What can hang from each mark:
bosub: sanopa
dafu: ketik
ketik: dira sanopa zakud
zuku: bege
mapig: zakud
sazu: pazu voko
voko: sazu
bege: vono zuku
pafipe: gasu
velalug: mapig
dira: gasu ketik voko
pazu: sazu
luvoket: vono zuku
gasu: dira pafipe
vono: bege dira pafipe
zakud: ketik mapig

Known rows, with every way that one mark hangs from another:
pazu{sazu{voko}}: [  1 -10  16   0   0  10  -9  -4 -13   0   1 -23  11   2   0  -2  19  14
   0  -6  -9   7 -13 -24  -2 -14   4   4  -6  -9  -3   0   2   0  -9  10
  10 -18 -18  -7  -8  -4  -1 -14   8   1   0]
gasu{dira}: [ -2  -6   8  -5   8   8 -13   1  -7  -1   9 -10  10   3  11   6   2   2
   4  -2  -2   7  -2 -10  -2  -5   3  -2  -7  -2 -10   2   2   4  -3   5
   0 -15  -8   4  -5   7   1  -1   4  -6   6]
pafipe{gasu{dira{voko{sazu{pazu}}}}}: [  0  11  15  -3   4  -3   4   2 -11   2   8   0  11   4  11   0  10  -4
   9  -4  -5   4  -1  -2  -3  -7   6  -1  -3   5  -2  -5  -1  13  -5   6
   5 -16 -16   0  -2   1   3  -8  -1  -7   4]
ketik{dira{gasu voko{sazu}} sanopa zakud{mapig}}: [  0  -8  13   1  11  -8  -3   6  -5  -8  14 -19  14  -2   2   1   4   8
   8 -13 -11  -3 -17  -7   2  -1 -14  -9   0  -6  10 -19  -6   1  -8 -14
  -8  -4 -11  -6   3   2   1  -2   4   7  -2]
bege{vono{dira{voko}} zuku}: [ 14 -15  10   2  -3   2   1  -2  -2  -8  -1 -14   5   1  16   3   9   4
   0   0  -6  11   4  -4 -21   4   0  -8 -16   0  -6  -7  -7 -25   3   0
  10 -10  -5   1  -8   3  -1  -2  -1  -3  -5]
bege{vono{dira{ketik} pafipe} zuku}: [ 12 -29   1  -8   0  -4   6  -9   2 -14   3   5   6  -1  10   3  -5   4
  -6   4  -4  11   3  -2 -21  13   6   0 -12   9  -5   3  -6 -29   5  13
  11  -5  14   5 -10   9  -2   2  -5  -1  -3]
vono{bege{zuku} dira{ketik{zakud}} pafipe{gasu}}: [ 12 -33   3 -22   8  -9  13   0   6  -3  18  18   8  -3   5   2 -21   6
   1   1  -1   4   2 -10  -9  10  13   5   0  -4  16   6  -7   0  -5   0
   9   5  24  11   2   7   0   8  -8   1   3]
zakud{ketik{dira{gasu{pafipe} voko} sanopa} mapig}: [ -1   3  19   8   6   6  -5  -1   5  -7   5   7  14  -2   7  10   8   0
   1 -12  -5   1  -5  -2  10   5 -13 -16  -8 -11   6 -11   2 -26  -4   0
 -19  -9   7  -7  -2   1   2  -7   5  -2  -2]
pafipe{gasu{dira{ketik voko{sazu{pazu}}}}}: [ -2  23   4  -3   3  -3   7  -4 -13   0  11  15  10   6  15   1  13  -6
   7  -5  -6   4  -1   3  -5  -5   6   1  -4   9  -7  -4  -1   7  -1   6
   6 -13 -11  -2  -3   3   4  -9  -2  -5   5]
dafu{ketik}: [  1  21   1  -6  -1  22  -5 -10  -7  -2   3  -6   7   4   8   8   6  11
  -5  -4  -4   7  -4  -8  -3  -1   8  -1  -8 -10 -20  -2   6   1  -1  19
   2  -7 -21   6  -4   6   0 -12   0   6   5]
dira{gasu{pafipe} ketik voko{sazu{pazu}}}: [ -1  27  -4   1   8 -11  -1  -6 -18  -6   7  28   9   7  17  -1  13  -9
  -4  -9   2   8   2  10 -14  -6  -3   3  -9  14  -5  -4   0 -11   5  12
   8   1  -1 -19  -6   8   4  -9   6  15  -4]
bege{vono zuku}: [ 12 -27  11  -6  -4  -3 -13  -5   3  -9   1 -32   4   2   3   3   9   1
  -5  -1  -3  10   1   2 -10   9   3  -7 -11  -3 -13  -4  -6 -14   1  12
   5 -11 -14  -1 -11   2  -1  -4  -2  -6  -3]
luvoket{zuku{bege}}: [  7   3   2 -16   1  21 -20 -12  -4  -2  11 -11   7  -2   2   5   8   7
  -1  -4   1  -1  -1 -13   8   8   4  -8  -5 -18  -5   3   0  25  -3  18
  -8 -12  -5   6  -6  -5   1  -6  15  11  -5]
dira{gasu}: [  5 -11  20  -7   8  -3 -15   5  -4   2   1 -16   7   6   3   4   8  -4
  -2  -5  -1   6   2  -9   1   6   3  -8  -9  -5  -9  -3  -1   3  -7   6
   2  -9 -16  -5  -6   6   1  -7   5   3  -1]
pafipe{gasu{dira{ketik{sanopa} voko}}}: [  1  31  13  -8   7  -1   9   4  -6  -5   5   8  13   4  13   4  16  -6
   5  -2  -8   2   0   3   0  -1   2  -9  -4   6  -6  -8  -7  11  -3  -4
  -2 -13  -6  -1  -3   3   3  -3  -4  -3   6]
luvoket{vono zuku}: [  8   7  -6  -8   0   7 -10  -6   7  -7  14  -8   8   3  -3   6  -3  -3
   0  -1   0   3   4  -6   7  -9   6  -9  -7 -12  -6  -4  -2  12   1  13
   1 -12   3   2  -8  -4   3 -10   9   3  -4]
vono{bege dira{gasu ketik{sanopa zakud}} pafipe}: [ 11 -20  -1 -13  11 -18  11   7  -2  -5  10  24  12  -2   6   4 -21   5
  -1  -1   2   1  -1 -13  -5  17   9   3  -2  -1  13   0  -7   1  -4  -5
   5  13  24   5   4  11   0  13  -5  11  -2]
gasu{dira{ketik voko} pafipe}: [ -4  32   1  -3  13  10  -9   3 -11 -12  10  19  13   4  24   4   4  -1
  -2   0  -1  10   4  10 -12 -15  -4   0  -9  10  -4   3   2 -10   6   2
  -3  -9  16 -10  -5   9   2   2   8   3   5]
dafu{ketik{dira{gasu} sanopa zakud}}: [  2 -15   8  -7   8   3  -3   2  -1  -6   8 -21  11   1   4   7  -8  11
   3  -8  -9   1 -11  -1  -1   8  -4  -5  -5  -7 -14 -16  -2   6  -8  -7
  -3   0 -13  -1   3   5   2  -2  -3  11   4]
ketik{sanopa zakud}: [  4  -6   7  -8  12   0  -8   8   6 -11   7 -30  17  -4  -2   2   2   8
  -1  -4  -5   0 -15 -13  10   3   3  -5   0  -8  -5 -11  -7  18  -9  -4
  -1  -8 -17  -2  -2 -13  -2  -1   0   9   2]
velalug{mapig{zakud{ketik}}}: [  1  -3  10 -14   5  40 -12  -1   9   0  17  -1   8  -2  -1  12   6  12
  -7 -15   7   7  -5  -6  26  14  -1  -7  -7  -9  -8  -8   1  -3  -4  14
  -8  -8 -15  -4  -8  -5  -1 -16   7  -7  -3]
bege{vono{dira{ketik voko} pafipe{gasu}} zuku}: [ 14  -4  12  -9   0  -7  16  -5   0 -14  -1   9   7   0  15   1   1  -1
  -3   5  -6  10   7   3 -22  10   6  -5 -12  11   0  -3 -10 -24   4   6
   9  -7  13   1  -8   6   0  -1  -9  -3  -4]
gasu{dira{ketik{sanopa zakud{mapig}}} pafipe}: [ -3   4   2  -7  19   8 -15   6   1 -15  17   5  16   1   6   5  -8   0
  -2  -4   1   3  -8  10  -2  -9  -2   2   2   6   2   3   0  -3   1  -1
 -10  -6  19  -5  -4   2   0  10   4  -1   7]
zakud{mapig}: [  0  10  14   0   0  23 -14  -9   2  -1   9 -12   7   3  -1   6  14   2
  -3  -4  -4   1  -6 -16   6  -7   6  -6  -1 -13  -2   5   5  -7  -4  19
  -7 -17 -15  10  -7   0  -2 -12  10  -6   4]
bosub{sanopa}: [  9  21   9  -5  11  22   2  13  -8  -8   0 -11   7   1  -1   3  14   4
  -3  -1  -2   6  -4 -15   6   8  11  -8  -2  -8 -12  -1   0  10  -5  14
  -4 -11 -18   2  -7 -10   1  -5  -4   7   4]
dafu{ketik{sanopa}}: [  2  20   1  -5   0  14   3  -5  -5  -7  -1  -7  10   2   3   9   9   8
  -3  -4  -5   4  -9  -4  -1   4   5  -5  -6  -7 -19  -8   1   8  -2  14
  -3  -5 -22   5  -2   5   0  -7  -3  10   4]
sazu{pazu voko}: [  2 -14   8  11 -10  11  -9   0   1  -2   4 -13  10   1   7  -2  22  -8
   3  -5  -9   2  -4 -14  -9 -11   8   2  -6  -1  -8  -3   1  -4  -7  14
   7 -23 -24   0  -7 -18   3 -16  13  -6  -3]
dafu{ketik{dira{voko} zakud{mapig}}}: [ -1  18   6   0   1  27  -6 -10  -5  -4  14 -13   8   1  14   6   0  19
   2  -6 -10   2 -10  -8  -4  -8  -2  -2  -6 -14  -9  -8   5 -10  -3   0
  -5  -8 -13   6   2   3   2 -13   4   3   5]
sazu{voko}: [  4  15  10   2   0  11 -13   5  -3  -4   1 -16  11   0   6   0  20   0
  -1  -5  -9   4  -2 -19  -6  -9   4  -4  -6  -9  -2  -4  -2  -2  -6   8
   3 -20 -20  -1  -8  -8   0 -15  11  -5  -1]
vono{bege dira{gasu voko} pafipe}: [ 11  -3  12  -6   4  -9  10   9 -11   3   2  22  10   0  15   3 -11   5
   2   3   1   7   8 -18 -11   7   8  -2 -10  -5  17   0  -4  -3  -4   1
   4   4  16   5   3  16   0   7   1   7  -5]
pafipe{gasu{dira{ketik{sanopa}}}}: [  1  11  13 -11   8  -2   5   3  -1  -3   7   1  12   4   5   5   9  -7
   4  -3  -7   2  -1   3   4   3   5  -7  -1   6  -7  -4  -5  14  -5   0
  -1 -13  -5   2  -3   3   2  -2  -5  -6   8]
mapig{zakud{ketik{sanopa}}}: [  6   9  15  -9  11  13  -4  -5   2   0  11 -10  12  -6   2   9   9  11
  -4 -15  -1   5  -5  -5  22  18  -2  -3  -8 -16 -16 -10   1   3  -4  15
  -4  -3  -4  -6  -5  -8  -3  -7   3   2  -2]
dira{gasu voko{sazu}}: [  2  29   9  -3   9 -12  -4   1 -22   1   0   2   8   5  13   0  16   0
   1  -9  -1   8   0  -8  -7  -2  -3  -5 -10  -2  -3 -10  -2   2  -2   6
   6  -4 -23 -11  -4  13   1 -12   4   9  -5]
zakud{ketik{dira{gasu{pafipe} voko{sazu}} sanopa}}: [ -2   3   5   1  10 -14   0   3  -4  -7   3  10  16  -4  10   7   3   6
   2 -13  -3   5  -5  -2   5   7 -13 -11 -11  -5   2 -15   1 -12  -2  -1
  -5  -4   2 -15  -1   4   3  -7   0  11  -2]
zuku{bege{vono{dira}}}: [ 14   3  -3  -4   1   9 -13  -2  -8  -2   0 -15   8  -3   6   2   9  14
  -2  -2  -2   0   2 -12  -2  19   6  -2  -6 -16  -3  -3  -1   0  -2  10
   5  -8   1   6  -4   2  -2  -1  10   7  -1]

Rows:
[  1  19  -3  -4   8   7  -5  -8   3 -12  14  -1  13  -1   2   5  12   4
  -5  -7  -7  -3 -13 -10   8   1   3  -3   1  -4  -7  -3  -4  -1  -2   2
  -4  -6  -7   1  -4  -6  -1  -6   2   4   3] => dira{ketik{sanopa zakud{mapig}}}
[ -5  18   2   9   0   8   1 -11  -2  -5   9  12  14  -5   7  11  15  10
   4 -14  -9   0 -12 -14  11   2 -11 -11  -6 -15   5 -10   5 -21  -2   7
 -13 -12  -8   0  -1   2   1 -15   3  -2   0] => zakud{ketik{dira{voko{sazu}} sanopa} mapig}
[  0 -34  17  -3   5  -8  -1   9   5  -4   3 -22  13   1  -2   7   7  -1
   5  -6 -11   0  -8  -5   3  10  -9 -15  -7   0  -4 -13  -4   5  -9  -7
  -3  -9  -7  -3  -1   6   3   1   2  10   3] => ketik{dira{gasu} sanopa}
[  2   6   9  -9  12  -3 -13   1  -2  -6   5  10   8   8   6   4   2  -9
  -9  -5   3   7   6   7  -3   3   1  -3  -7   6  -8   2   0  -8   0   9
   2  -2   8 -12  -8   9   2  -3   6  10   2] => dira{gasu{pafipe} ketik}
[  5  23  24  -3  12  -2 -12  13  -8  -5  -2  -6  11   6  13   1   8  -7
  -4  -2   1  10   7   3  -7  -5  -3  -9 -11   0   0  -6  -3  -4  -3   2
  -3  -7  -2 -16  -6   5   1  -3   8   9  -3] => dira{gasu{pafipe} voko}
[  2   7  12 -12  13  -3   1   5   0  -5  11  -5  13   3   4   4   2  -3
   5  -4  -6   0  -4   1   5   3   5  -4   1   3  -6  -6  -6  16  -7  -5
  -1 -11  -6   0  -2  -2   2  -1  -6  -5   8] => pafipe{gasu{dira{ketik{sanopa zakud}}}}
[  3   0  12  -4  10  10  -9   3   8 -10  11 -28  15  -3  -7   3   4   8
  -1  -7  -6  -3 -17 -14  13  -1   3  -6   5 -13   1  -8  -4   9  -8   0
 -10  -9 -16   3  -2 -12  -3  -1   3   1   2] => ketik{sanopa zakud{mapig}}
[ 10  -6  -4 -11   6   7   7  -5   7  -9  13  14  10   0  -1   5 -20   1
   1   5   0   4   4 -12  -3  -8  11  -4  -8  -4   6   0  -2   3   2  14
   6  -9  26  10  -6   1   1  -3   8   5  -4] => luvoket{vono{dira pafipe} zuku}
[ -3  21  -2   0   3  13   3  -8  -9  -8  13  -9  12  -1   6   6   2  19
   4 -10 -12  -1 -18  -6  -3  -5  -6  -3  -2 -10  -5 -15   2  -1  -2  -1
  -7  -2 -17   4   4   5   1  -9  -2   9   3] => dafu{ketik{dira{voko{sazu}} sanopa zakud{mapig}}}
[ -1  55 -14   0   8   0   4 -12 -15 -13  13  16  14  -1  13   1  20   9
  -2 -11  -8  -1 -15  -8  -1  -7  -3   0   0  -2  -1 -10  -5  -2   4   2
  -1  -2 -14  -6  -2   0  -1 -11   0  11  -1] => dira{ketik{sanopa zakud{mapig}} voko{sazu}}
[  2 -17  21  -5  15   0 -14  14   1  -7  13 -24  13   1  13   0 -10   7
   3  -4  -7   5  -3  -2  -3  -7 -10  -6  -8  -4   5 -12  -2  -2  -8 -17
   0  -6   5 -14   1   0   3  -2   9  11   0] => ketik{dira{gasu{pafipe} voko} zakud}
[ 13  -8  16   4   5  -3  -7   9   0  -6  -6 -11   9   5   5   3  -7  -1
  -3   1   0   7   6  -3 -10   7   5  -5 -10   3  -2  -3  -1 -15  -1   2
   9  -6   6  -4  -7   4   0   2   2   1  -3] => bege{vono{dira{gasu{pafipe}}}}
[  0 -25  17 -15   9  28 -10   9  13  -3  16  -2  11  -2  -6  12  -2   7
  -5 -16   6   5  -5   7  24  18 -10 -11  -7  -2  -1 -13  -1  -3  -6   4
 -13  -3   1 -12  -6  -2   1  -7   7  -3  -3] => velalug{mapig{zakud{ketik{dira{gasu{pafipe}} sanopa}}}}
[ 14   0   2  -9  -2  16 -15 -10  -5  -4   7  -9   6  -3   4   5   4   8
   0  -1   0  -1   3 -11   0  13   5  -8  -7 -13  -3   0  -1  14   1  13
  -3  -9   3   7  -6  -4   1  -1  12   8  -8] => luvoket{zuku{bege{vono{dira}}}}
[ -6   8   1   0   0   7   0  -5 -11  -1  12  -6  11   1  14   3  12  14
   5  -5 -12   6  -6 -16  -6  -9  -7  -6 -10  -3   0  -7   4  -3  -2   3
   7 -13 -12  -1  -1   9   3 -14   8  11   3] => ketik{dira{voko{sazu}}}
[  4 -17  24 -10  15   7  -6   2   6  -1  14 -10  13  -5   0   9  -3   8
  -2 -16  -1   6  -2   6  19  17 -11  -6  -9 -11  -8 -12   1  -3  -5   7
  -7   0  12 -12  -3  -3  -1  -2   5   4  -1] => mapig{zakud{ketik{dira{gasu{pafipe}} sanopa}}}
[  0  -8  17 -12   5  28  -3   5   7  -1  13   1  10  -3   3  13   9   8
  -2 -16   2   5  -6   1  23  18 -11 -14 -11  -5  -4 -19  -4  -6  -5   0
 -12  -5 -10 -10  -5  -1   2 -13   6  -3  -6] => velalug{mapig{zakud{ketik{dira{gasu voko} sanopa}}}}
[ -3   4  -1  -7  15   3  -8   6  -3 -13  10  12  16   3  10   6  -2  -3
  -2  -2   0   6  -3  11  -5  -7  -2   0  -3  11  -4   3   1  -1   3   4
  -5  -7  18  -7  -5   8   1   8   3   4   8] => gasu{dira{ketik{sanopa}} pafipe}
[ -3  -4  13  -1   9  -5  -7   6 -10  -3   9  -4  11   4  11   1   1   5
   3  -6  -7   8  -1  -2  -9  -7 -12  -6 -10   2   5  -8   2  -5  -3   0
   4  -7   0 -12  -2  13   4  -7   9  12   0] => ketik{dira{gasu{pafipe} voko{sazu}}}
[  8  -8  -8  -1   0  -3   5  -1 -12   5  13  11   5  -2  13   4   4  12
   6  -7  -2   8   1 -18 -16  -3   0   1  -8 -11  12  -1  -2  -2   1   0
  12   3  -4   6   2  14   0   1   1   5  -2] => vono{bege{zuku} dira{voko{sazu}}}
[  1  15  -7  -8   9   0  -3  -5   1 -13  12  -3  14  -1   6   4   9   6
  -5  -5  -7   0 -11  -9   7   4   4  -2  -2  -2 -12  -7  -5   6  -2  -1
   2  -5  -9  -4  -3  -6   0  -5   0  11   3] => dira{ketik{sanopa zakud}}
[  1 -25  16 -14   5  28  -7   4  11   0  15  -4   9  -2  -5  13   4   9
  -3 -17   3   4  -7   1  26  21  -9 -13  -8  -5  -5 -16  -3  -2  -7   3
 -11  -5 -10  -8  -5  -1   1 -10   5  -4  -4] => velalug{mapig{zakud{ketik{dira{gasu} sanopa}}}}
[  2  23  -9   0  10 -23   6  -5 -17  -9   8  15  12   2  16  -2  17  -2
   2 -13  -4   1 -10   3  -5   3  -4   1  -5   9  -9 -17  -9   2   1  -4
   7   3 -16 -17  -1  -1   3  -7  -2  16  -6] => dira{gasu ketik{sanopa zakud} voko{sazu{pazu}}}
[  2  28  13 -10  11  -2   5   6  -5  -6   9   1  14   2  14   2   9  -4
   6  -3  -8   1  -2   3   2  -1   2  -6  -2   4  -4 -10  -8  13  -5 -10
  -2 -11  -7  -3  -1  -2   3  -2  -5  -3   5] => pafipe{gasu{dira{ketik{sanopa zakud} voko}}}
[ 10 -39   1  -4   0   5  -3   1   2   5  13  -1   4  -1   6   7  -2   9
   4  -4  -1   5   3 -18  -9   3   5  -1  -7 -15   7   4  -1  -1  -4   0
  10  -1   1  12   0   9   0   5   2   0   1] => vono{bege{zuku} dira}
[  4  35  13  -3  17  -5  -6   6  -3 -16   6  10  13   3  11   1  10  -6
  -5  -8  -2   1  -3  12  -2  -3  -7  -7  -3   4   2 -11  -8  -9   0  -8
 -11   1   7 -17  -4  -1   1   2   4  10  -3] => dira{gasu{pafipe} ketik{sanopa zakud{mapig}} voko}
[ -3   8  -4  -5   8   1  -3  -3  -7  -8  10   8  13   3  13   8  10   0
   2  -4  -5   4  -5  -1  -3   0   0  -3  -6   6 -14  -1  -2   1   1   1
  -2  -9  -1   1  -4   9   2   1  -1   0   6] => gasu{dira{ketik{sanopa}}}
[ 14 -19  11  -6   0  -2   7  -2  -2 -13  -3  -5   8  -1  15   1  -2   6
  -3   6  -5  13   3  -5 -24   7   4  -5 -15   6   0  -3  -8 -26   3   9
   8  -9   8   3  -8   7  -2   1  -3  -1  -6] => bege{vono{dira{voko} pafipe} zuku}
[  2 -40  25  -4  15  -1 -13  14  13 -10  14 -31  15  -1  -9   3 -12   1
   3  -8  -7  -3 -14   0   7   0 -10 -10   3  -5  11 -11  -3   0 -12 -13
 -13  -5   7  -6   1  -3   0   7   6   5   2] => ketik{dira{gasu{pafipe}} sanopa zakud{mapig}}
[ -2   1   3  -4  -2  15   5  -6  -1  -6   4 -11  11   1   4  10   4  13
   1  -4 -12   2 -11  -4  -3   3  -2  -8  -7  -6 -15 -11   3   3  -4   6
  -3  -6 -13   7   1   8   3  -7  -2  11   7] => dafu{ketik{dira sanopa}}
[ -1 -35  21  -6   8   2 -13   8   4  -3   9 -17  10   4   1   4  -7   1
   1  -3  -5   6   1  -2  -2  -1  -7  -9  -8   0   0  -3   3  -4  -8   0
   1 -10   6  -6  -3   9   4  -3  10   8   4] => ketik{dira{gasu{pafipe}}}
[ -5  19 -15   1   9  -2  -4  -9 -20  -5  19  16  11   2  26   0   8   6
   6  -8  -3   6  -7  -3 -11 -11   0   8  -7   7 -11  -4   0  -3   4   0
   8  -6  -7  -5  -2   4   3  -7   2   2   2] => gasu{dira{ketik{zakud} voko{sazu{pazu}}}}
[  2 -19  21  -5  16 -10  -6  20   4 -13   8 -26  18  -1   7   1  -6   4
   4  -5  -9   1  -9   2  -1  -1 -14 -11  -5   0   6 -20  -8   5 -10 -22
  -6  -4   4 -16   3  -3   3   6   4  16  -1] => ketik{dira{gasu{pafipe} voko} sanopa zakud}
[ 13   8  -8 -10   1   5  -6  -7  -9  -7   0   5  10  -4  11   1   2  14
  -6   1   0   2   2  -9  -5  22   9   1  -6  -8  -2   2  -2  -7   2  17
   4  -5  16   7  -5   6  -2   1   7  10  -1] => zuku{bege{vono{dira{ketik} pafipe}}}
[  4 -16  23 -10  14  12 -13  -2   4   3  18 -10  10  -3   4   8  -6   9
  -3 -15   0   8   2   3  17  13  -8  -3 -11 -13  -9  -7   5  -8  -5   9
  -3  -1  12 -12  -4  -1   0  -6   8   2  -1] => mapig{zakud{ketik{dira{gasu{pafipe}}}}}
[ 11 -21   3  -3   9 -12  -1   9 -11   4  10  13   5   1  10   2  -6   3
   4  -8   4   9   7  -3 -20   0  -4   0  -8  -7  17  -2  -3  -5   0  -4
   9  10   8  -4   1  18   1   8   2   7  -5] => vono{bege{zuku} dira{gasu{pafipe} voko{sazu}}}
[  0 -11  22  -1   8  -5   2  16   1 -10   1 -13  16   2   6   4   7  -1
   4  -3 -10   3  -4   4  -4   0 -15 -16  -9   4   3 -16  -5   0  -6 -11
  -7  -8   4 -12  -1   7   4   3   5  15  -1] => ketik{dira{gasu{pafipe} voko} sanopa}
[  2  42   1  -4  19  -7 -11  -4 -17  -9  13  20  10   5  13  -2   5  -1
  -5 -12   2   5  -2   6  -7  -8  -5   2  -2   2   5  -5  -2 -13   4   3
  -1   3   2 -17  -4   7   1  -7   6  10  -3] => dira{gasu{pafipe} ketik{zakud{mapig}} voko{sazu}}
[  1  27  13 -10  11   2   0   4  -6  -3  11   2  12   4  17   2   7  -2
   5  -3  -6   3   1   0   0  -4   4  -4  -4   2  -5  -6  -5   9  -5  -7
   2 -13  -6  -3  -2  -1   3  -5  -2  -6   6] => pafipe{gasu{dira{ketik{zakud} voko}}}
